Known rows, with every way that one mark hangs from another:
X[A[C[B] L Q]]: [-0.47  1.68 -2.41  3.44 -4.68 -5.72  2.15 -1.07 -1.71 -0.91  4.61 -0.10
 -1.16  1.47 -0.15 -3.77 -1.64  1.92 -1.91]
L[A[C Q[D] X]]: [-0.94 -0.01 -2.11  3.18 -1.82 -3.48  2.86 -1.31  2.04 -1.75  1.27 -1.21
 -0.80  1.88 -2.08 -3.19 -0.50  2.46  0.29]
D[Q]: [-0.86 -1.00 -0.42  2.88 -2.75 -0.36  1.66 -1.06  0.45 -1.62  0.78 -0.34
 -0.26  1.56 -0.22 -2.73 -0.82  0.90 -1.62]
L[A[C[B] X]]: [-0.61 -0.72 -2.39  2.80 -3.38 -4.61  0.86 -0.73  1.80 -2.34  1.64  0.44
  0.48 -0.08 -0.21 -3.69 -1.41  1.63  0.01]
X[A[C[B]]]: [ 0.30  0.43 -1.82  2.35 -4.54 -5.01  0.37 -0.74 -1.15 -0.60  3.02  0.86
  0.51  1.76  1.28 -2.87 -1.19  1.41 -1.67]
U[X[A[C[B] Q]]]: [ 0.34 -0.90 -0.26  3.37 -3.95 -3.78  0.87 -0.36 -1.79 -0.16  2.33 -0.40
  0.80  0.47 -0.47 -3.15 -2.12  0.90 -0.52]
X[A[L]]: [-0.01  0.95 -0.69  2.68 -2.52 -4.57  2.83 -1.11 -2.16 -0.14  2.69 -0.12
 -0.01 -0.66  0.57 -3.26 -0.93  1.16 -1.58]
X[A]: [ 0.39 -0.18 -0.27  2.23 -2.67 -3.32  1.60 -1.03 -1.03  0.33  1.99 -0.07
  1.03  0.81  0.75 -2.32 -0.45  0.77 -1.20]
L[A[C X]]: [-0.52 -0.66 -1.84  2.59 -2.17 -3.46  1.16 -1.06  1.93 -1.91  1.13 -0.26
 -0.11 -0.12 -0.65 -3.84 -1.27  1.41  0.53]
X[A[C L Q[D]]]: [-0.44  2.23 -2.04  3.20 -2.89 -5.21  3.63 -1.39 -2.00 -0.52  3.20 -0.84
 -1.89  2.13 -0.77 -3.40 -0.80  2.57 -1.81]
B[V[A[C]]]: [-1.04  0.03 -1.25  1.42 -2.29 -3.38 -0.87 -1.67  1.70  0.12  4.51  0.79
  0.85  1.35  1.45 -3.16 -1.07  0.72 -2.35]
U[X[A[L]]]: [ 0.27 -0.65  0.76  3.14 -2.11 -3.91  2.33 -0.50 -3.05 -0.04  1.37 -0.40
  0.92 -2.34 -0.07 -3.60 -2.00  0.52 -0.63]
A[L Q X]: [-1.43  1.67 -2.37  4.42 -0.76 -3.87  4.06 -0.12 -0.03 -0.91  2.50 -0.69
 -0.51 -0.89 -1.47 -4.25 -2.35  1.37 -0.50]
L[A[C Q X]]: [-0.86 -0.58 -1.95  3.25 -2.43 -2.88  1.74 -1.30  2.57 -1.71  2.10 -1.25
 -0.69  1.09 -1.81 -3.72 -1.23  1.66  0.66]
X[A[C[B] Q]]: [-0.04  0.56 -2.02  2.99 -4.83 -4.49  0.97 -1.00 -0.55 -0.39  4.00 -0.10
 -0.13  2.92  0.09 -2.72 -1.14  1.62 -1.48]
L[A[Q]]: [-0.77 -2.16 -0.54  2.58 -3.21 -1.61  1.93 -1.97  1.79 -1.36  2.23 -2.01
 -0.40  0.90 -1.72 -2.10 -0.10  1.57 -0.20]
V[A[L X]]: [-2.94  1.89 -2.24  3.43  0.31 -4.16  1.66 -0.88  0.16 -0.48  2.92  0.57
 -0.01 -1.75 -0.44 -3.93 -1.42  0.44 -1.13]
U[X[A[L Q]]]: [ 0.02 -0.49  0.68  3.63 -2.39 -3.43  2.79 -0.68 -2.59  0.15  2.12 -1.17
  0.45 -1.41 -1.00 -3.50 -2.00  0.67 -0.45]
U[X[A[C L Q]]]: [ 0.12 -0.01 -0.11  3.56 -2.88 -3.89  2.15 -0.67 -2.49 -0.32  2.45 -0.98
 -0.50 -0.76 -1.02 -4.08 -2.42  0.99 -0.43]
C[B[V[A[L]]]]: [-1.44  0.02 -1.62  2.26 -3.62 -5.31  0.36 -0.99  0.23 -0.74  4.90  1.58
  1.86 -0.27  1.76 -2.87 -1.27  1.11 -3.24]

Rows:
[-1.11 -0.64 -1.42  1.97 -3.77 -4.48 -0.43 -0.96  0.99 -0.36  4.51  1.58
  2.50  0.65  1.91 -2.22 -0.96  0.87 -3.01] -> C[B[V[A]]]
[-1.59  2.45 -4.34  4.56 -3.08 -6.03  2.53  0.24 -0.12 -2.12  3.74  0.52
 -1.20  0.19 -0.87 -4.91 -3.27  2.07 -1.16] -> A[C[B] L Q X]
[-0.41  0.93 -3.01  2.40 -4.75 -6.27  0.87 -0.54 -1.01 -2.13  4.33  1.45
 -0.55 -0.24  1.69 -4.29 -2.64  2.06 -3.00] -> A[C[B[V]] L]
[-1.52  3.16 -3.82  4.22 -0.83 -5.37  4.39 -0.11 -0.60 -1.55  1.98 -0.39
 -2.06  1.14 -1.65 -4.47 -2.16  2.80 -0.98] -> A[C L Q[D] X]
[-1.48  0.71 -1.85  2.73 -2.76 -5.81  0.81 -0.60  0.67 -0.56  4.52  1.96
  2.37 -0.68  1.70 -3.39 -1.69  0.93 -2.71] -> C[B[V[A[L X]]]]
[-2.94  1.47 -3.42  2.78 -2.98 -5.14 -0.34 -1.24 -0.68 -1.72  4.48  0.96
 -1.39 -0.11  0.10 -3.60 -1.56  1.25 -2.54] -> V[A[C[B] L]]
[-0.42  1.01 -3.16  3.54 -3.51 -4.88  0.92  0.15  2.02 -0.85  3.99  0.91
  1.12  2.24  0.34 -4.00 -2.73  1.67 -1.15] -> A[C[B[V]] Q X]
[-0.97 -0.54 -2.54  3.42 -3.65 -4.03  1.42 -0.97  2.32 -2.10  2.67 -0.51
 -0.07  1.13 -1.40 -3.58 -1.40  1.87  0.20] -> L[A[C[B] Q X]]
[-2.71  0.48 -2.61  2.79 -2.20 -2.24 -0.66 -1.73  1.28 -0.48  4.23 -0.76
 -1.58  2.53 -1.32 -2.60 -0.83  0.99 -1.44] -> V[A[C Q]]
[ 0.42 -0.92  0.21  3.19 -3.00 -2.86  1.07 -0.60 -1.62  0.18  1.96 -0.99
  0.33  0.50 -0.83 -3.32 -2.01  0.77 -0.09] -> U[X[A[C Q]]]
[-0.15  1.54 -2.30  2.78 -4.41 -6.26  1.65 -0.82 -2.29 -1.16  3.67  0.83
 -0.60  0.29  1.06 -3.85 -1.69  1.68 -2.08] -> X[A[C[B] L]]
[-0.04  1.15 -1.63  2.72 -3.01 -3.91  2.37 -1.32 -0.90 -0.01  2.61 -0.81
 -0.82  3.64 -0.57 -2.43 -0.21  2.22 -1.35] -> X[A[C Q[D]]]
[-0.49  2.23 -3.45  3.31 -2.94 -7.21  1.82  0.32 -0.15 -1.85  3.60  2.14
  0.52 -1.10  1.56 -5.38 -3.41  1.71 -1.92] -> A[C[B[V]] L X]
[-0.93 -1.59 -0.65  2.50 -2.54 -2.16  3.04 -2.01  1.27 -1.38  1.44 -2.00
 -0.45  1.65 -1.97 -1.56  0.63  2.34 -0.58] -> L[A[Q[D]]]
[-1.48 -0.09 -1.62  2.31 -3.39 -4.66  0.86 -1.15  0.95 -0.21  4.43  0.98
  2.10  1.96  0.97 -1.68 -0.32  1.65 -3.22] -> C[B[V[A[Q[D]]]]]
[-0.37  1.70 -1.88  3.22 -3.46 -4.53  2.50 -1.40 -1.49 -0.48  4.04 -0.83
 -1.78  1.44 -0.55 -3.90 -1.45  1.74 -1.45] -> X[A[C L Q]]
[ 0.12 -0.43 -2.49  1.85 -4.90 -4.68 -0.68 -0.45  0.40 -1.43  3.50  1.46
  0.80  1.60  1.95 -2.97 -2.05  1.69 -2.46] -> A[C[B[V]]]
[-0.96  2.30 -3.47  3.47 -1.26 -5.26  2.20  0.19 -0.66 -1.84  1.83  0.80
 -1.24 -1.29  0.09 -5.21 -3.10  1.50 -0.70] -> A[C L X]
[-3.29  1.54 -3.61  3.42 -3.29 -4.63  0.32 -1.52 -0.09 -1.48  5.48 -0.04
 -2.03  1.07 -1.02 -3.45 -1.49  1.45 -2.33] -> V[A[C[B] L Q]]
[-3.29  2.00 -2.38  4.07  0.02 -3.65  2.26 -1.09  0.72 -0.27  3.91 -0.41
 -0.59 -0.49 -1.65 -3.81 -1.42  0.67 -1.01] -> V[A[L Q X]]
[-0.05 -0.12  0.55  3.59 -1.92 -3.97  3.78 -0.68 -2.96  0.13  1.47 -1.19
  0.40 -0.81 -1.16 -3.08 -1.40  1.34 -0.78] -> U[X[A[L Q[D]]]]
[-3.25  2.17 -3.21  3.16 -1.44 -4.14  1.72 -1.82 -0.36 -1.08  4.03 -0.74
 -2.71  1.82 -1.63 -3.08 -0.61  2.09 -2.24] -> V[A[C L Q[D]]]
